What can hang from each mark
L: F
D: F T
G: F
M: F
J: F
F: D J L M V Z
H: T
Z: F T
T: D H Z

In the rows, 128 means zero.
Known rows, with every way that one mark hangs from another
[D T]: [135 135 124 130 138 127 107 130 144  62 139 123 128 129 146 121 130 112
 136 142 132 147 125 118 128 104 101  99 129 124 141]
[Z [F M]]: [137 117 112 121  85 120 143 132 125  86 123 131 123 140 133 134 121 131
 125 128 136  63 133 117 129 115  73 140 119 125 120]
[F J]: [123  72 128 117 116 127 141 122 144  84 129 128 116 133 126 121 131 121
 112 132 148 117 142 117 122 145 149 128 135 125 149]
[L F]: [131 129 110 117 118 123 149 126 131  81 158 129 129 123 137 126 132 117
 123 133 140 123 140 104 103 122 142 139 123 127 128]
[G [F J]]: [108  69 115 113 132 126 144 119 134  84 135 126 147 133 124 122 129 122
 103 122 141 107 148 126 118 134 158 138 134 132 144]
[J F]: [129 132 117 119 105 124 144 123 131  87 144 131 107 118 129 119 134 120
 126 135 132  92 139 107 170 137 137 136 128 129 125]
[F [D T] L M Z]: [109 168 118 136 136 121 106 144 127 135 144 130 138 126  83 143 133 146
 107 123 127 141 113 157 128 119 116 101 132 136 119]
[L [F D]]: [124 154 110 121 103 120 148 133 140 153 154 131 124 113 125 128 131 113
 113 131 145 148 143 112  90  99 156 143 129 128 114]
[T H [Z [F M V]]]: [154 228 109 131 116 133 117 131 123 152 117 128 140 149 190 136 121 129
 178 128 103 107 104 117 160 113  87 126 104 124 133]
[D [T H [Z F]]]: [167 161 114 151 143 137  87 128 152 133 112 127 147 139 224 129 120 111
 151 148 112 177 117  86 123 103  76  93 118 119 139]
[G [F L V Z]]: [ 99 127 131 110 129 129 153 123  98  65 143 124 152 126  83 134 131 137
 117 115 106  97 118 174 127 145 119 139 125 137 142]
[J [F Z]]: [127 100 128 122 102 123 152 124 137 126 146 134 106 110 107 130 135 125
 112 137 118 111 132 117 145 153  98 136 129 130 130]
[Z [F D L M]]: [120 145 109 125  79 121 141 137 113 114 124 134 128 137 101 141 122 147
 104 117 149  66 134 136 130 117 126 143 127 126 102]
[T [D F] H Z]: [154 118 142 147 141 139 114 123 138 203  91 123 113 139 196 120 120 121
 160 135  91 199 118 115 128 115 135 131 123 130 111]
[T D H Z]: [152 150 146 142 146 140 117 122 141 214 103 119 123 147 213 132 128 119
 172 142 109 212 124 101 137 124 114 121 117 132 134]
[M F]: [122 131 114 115 121 122 148 124 128  75 122 119 134 121 129 112 129 118
 120 126 131 134 150 134 130 114 120 144 127 134 108]
[F L M]: [118 150 110 115 124 125 138 128 106  41 139 125 124 146 107 135 132 151
 123 117 137  76 129 147 159 145 154 134 122 134 122]
[T [D [F M]] H]: [140 132 138 139 133 129 116 132 122 197 106 124 114 142 138 123 124 141
 151 124 110 148 124 133 140 116 123 140 122 129 102]
[J [F L M V Z]]: [105 189 119 115 119 124 142 132  91  92 158 133 127 123  59 142 139 158
 127 112 119  47 111 156 195 175 129 130 120 136 125]
[T [Z F]]: [151 105 115 128  94 130 143 124 140  96 111 130 121 141 191 130 118 110
 132 138 114 116 128 100 119 115  88 132 120 126 129]
[T D Z]: [137 117 143 133 131 134 134 125 134 163 105 122 115 147 187 133 126 114
 158 139 114 175 127 109 133 118 107 125 120 138 130]
[L [F D J V Z]]: [106 132 129 119 106 121 145 133 138 200 159 136 136 108  76 134 136 120
 102 124 141 144 126 131  80 134 144 135 135 128 143]
[Z [F L] T]: [145  91 129 129 136 131 132 125 125  56 124 132 125 124 141 130 124 134
 114 129 151  80 139 117 131 139 122 125 129 118 132]
[Z [T D]]: [140 107 158 136 161 130 123 129 136 165 113 122 110 127 157 130 130 118
 153 141 142 167 137 112 131 119 106 122 128 128 136]
[H T]: [147 141 128 126 134 128 114 127 136 103 137 124 118 128 152 122 128 114
 155 142 122 133 129 115 122 115 124 119 131 122 132]
[Z [F L]]: [135  75 124 121  89 129 148 121 115  34 122 131 126 140 123 130 123 135
 107 129 143  70 139 125 125 143 110 139 128 120 129]
[L [F D J M V]]: [103 207 103 117 117 117 132 139 123 174 161 135 144 124  87 137 136 133
 123 112 161  99 128 131 119 120 180 137 126 130 131]
[G F]: [118 108 114 111 122 124 150 122 126  69 135 123 139 128 140 125 125 117
 124 127 121 116 141 135 125 108 127 144 126 134 129]
[J [F L V]]: [114 182 123 116 114 130 141 121  95  51 150 131 123 123  95 123 137 139
 137 120 133  60 126 140 198 160 165 133 125 128 134]
[G [F L]]: [107 107 113 112 134 129 149 119 107  31 139 123 149 134 119 125 128 136
 108 117 126  94 140 147 135 136 164 143 128 134 127]
[H [T [D F] Z]]: [152 117 143 148 153 135  98 126 130 187  98 123 115 134 182 120 116 116
 169 137  93 176 116 115 116 106 136 122 129 130 108]

Rows
[132  98 161 141 157 128 129 130 137 217 126 132 108 103 122 137 136 126
 133 140 133 152 134 102 149 152  86 121 131 132 132]	[J [F [Z [T D]]]]
[128 127 133 118  90 131 145 123 101  34 127 130 131 141 108 128 124 134
 130 124 136  56 127 140 141 140 104 136 123 121 140]	[Z [F L V]]
[129 102 163 138 145 133  97 124 117 177 111 126 125 131 105 112 123 125
 159 127 126 130 118 136 123 132 145 125 140 121 133]	[H [T [D [F J V]]]]
[123 125 135 124 169 127 130 130 139 147 162 135 138 104  98 129 139 121
 120 129 144 134 124 116  94 156 140 114 128 124 164]	[L [F J V [Z T]]]
[141 101 133 146 156 137  92 126 133  99 129 128 134 124 113 122 128 141
 110 131 100 176 111 149 114 137 127 104 135 121 120]	[D [F L Z] [T H]]
[150 148 146 141 160 135 104 125 133 194 111 120 125 140 199 132 124 114
 182 144 109 184 120 100 128 115 112 111 125 133 130]	[H [T D Z]]
[127 113 123 125 112 137 133 118 114  64 118 132 144 150 141 131 124 134
 123 120 136  71 121 123 142 163 147 125 125 124 153]	[T [Z [F J L V]]]
[126 100 136 131 114 123 131 131 112 146 110 125 108 139 108 125 121 138
 137 122 116 113 127 143 134 113 115 145 126 134  98]	[T [D [F M]]]
[ 95 109 131 114 136 129 147 120 105  84 130 125 154 124  53 121 137 144
  95 110 138 114 134 168 129 178 139 133 134 135 138]	[M [F J L V Z]]
[122  21 152 133 119 130 131 122 134 147 103 128 111 136 105 116 123 127
 112 126 136 136 137 127 106 138 147 140 141 130 123]	[T [D [F J]]]
[106  95 126 118 112 127 138 124 135 110 128 133 121 131  96 128 132 136
  92 119 161 123 142 139 125 146 201 133 144 127 133]	[F D J L]
[156 110 156 149 170 136 104 127 141 209 100 124 106 120 164 114 124 125
 152 137 118 193 127 118 127 113 135 127 129 120 116]	[Z [T [D F] H]]
[ 97  69 114 110 143 129 145 116 115  40 137 126 157 139 106 125 131 142
  85 111 150  87 146 139 130 161 192 139 136 133 142]	[G [F J L]]
[111 194 130 119  94 117 143 142 124 189 137 129 116 120  83 141 130 128
 140 122 111 127 110 167 129 102  91 134 122 134 123]	[F D M V Z]
[164 109 158 147 152 136 110 128 142 217  99 127 125 131 188 132 123 121
 155 145 145 169 138  86 121 122  69 122 124 115 136]	[Z F [T D H]]
[148 151 142 138 150 128 118 136 167 252 125 129 110 101 153 130 132 116
 131 143 119 218 126 126 106 109 113 121 132 121 131]	[F D [Z [T H]]]
[131 138 126 133 147 121 137 138 154 211 153 135 122  89 121 138 133 114
 106 136 138 179 132 114  72 109 131 129 132 127 120]	[L [F D [Z T]]]
[122 121 122 123 101 118 155 136 145 187 156 134 125 105 105 136 132 116
  99 134 129 165 134 121  64 111 117 143 131 131 117]	[L [F D Z]]
[123 114 154 135 177 127 124 134 113 167 124 127 123 129 100 149 134 156
 129 122 136 134 120 141 141 158 102 117 125 136 127]	[F L M [Z [T D]]]
[ 97 145 111 132 154 127 102 131 130 105 127 125 165 119  89 114 134 137
  83 114 170 156 148 143 125 129 183 108 144 132 113]	[M [F [D T] J L]]
[156 169 151 144 118 139 116 124 123 215  96 124 136 152 203 134 121 117
 183 139 107 168 113 100 136 117  63 126 112 123 142]	[T D H [Z [F V]]]
[114 140 129 130 158 123 138 134 132 165 123 126 137  95  93 124 133 134
  92 119 139 167 143 160 115 128 143 133 136 136  97]	[M [F D L [Z T]]]
[164 134 117 137 124 133 110 125 139 125 116 129 130 137 204 132 116 109
 157 144 112 125 122  92 112 111  93 117 124 121 127]	[H [T [Z F]]]
[103 149  97 111 139 123 143 125  96  40 145 124 155 142 108 136 129 152
 111 107 129  64 133 156 153 133 162 143 121 138 118]	[G [F L M]]
[132  96 121 143 167 139  79 122 136  71 127 129 143 132 120 111 129 144
 104 122 138 148 124 133 131 150 194  99 140 118 133]	[D [F J L] [T H]]
[152 214 119 146 164 140  78 128 136 121 118 122 136 130 188 110 122 114
 176 135  80 183  94 138 150  90 137  95 119 122 132]	[D [F V] [T H Z]]
[101 152 133 114 105 121 154 134 123 179 136 126 141 110  95 134 126 116
 123 122 102 144 121 168 108  92 100 144 128 136 131]	[G [F D V Z]]
[105 129 115 117 126 128 126 126  95  40 130 131 127 142  58 122 129 156
 117  99 133  42 115 173 164 157 201 139 130 128 123]	[D [F J L M V]]
[118 123 124 134 132 125  97 135 160 141 133 130 132 123 124 120 131 116
 110 135 159 167 134 120 114 106 150  97 143 123 142]	[F [D T] J]
[106 114 147 119  98 124 144 132 145 187 131 131 117 116  76 132 132 119
 114 128 131 149 120 152 105 129 121 130 139 129 148]	[F D J V Z]
[131  38 156 142 164 131 114 125 144 168 103 130 107 122 120 112 124 125
 120 128 145 149 138 119 117 136 158 127 141 125 131]	[Z [T [D [F J]]]]
[157 184 124 134 123 134 109 127 124 122 117 127 135 135 190 130 117 107
 179 140 101 109 109 108 128 107  87 116 119 119 137]	[H [T [Z [F V]]]]
[131 146 110 124  69 116 144 139 133 156 120 133 119 132 122 136 120 128
 116 127 141  88 136 125 119  92  90 146 125 127 107]	[Z [F D M]]
[112 140 113 121 119 122 146 129 108  95 155 135 121 123  74 142 138 159
 102 117 129  61 124 138 178 179 136 134 124 136 117]	[J [F L M Z]]
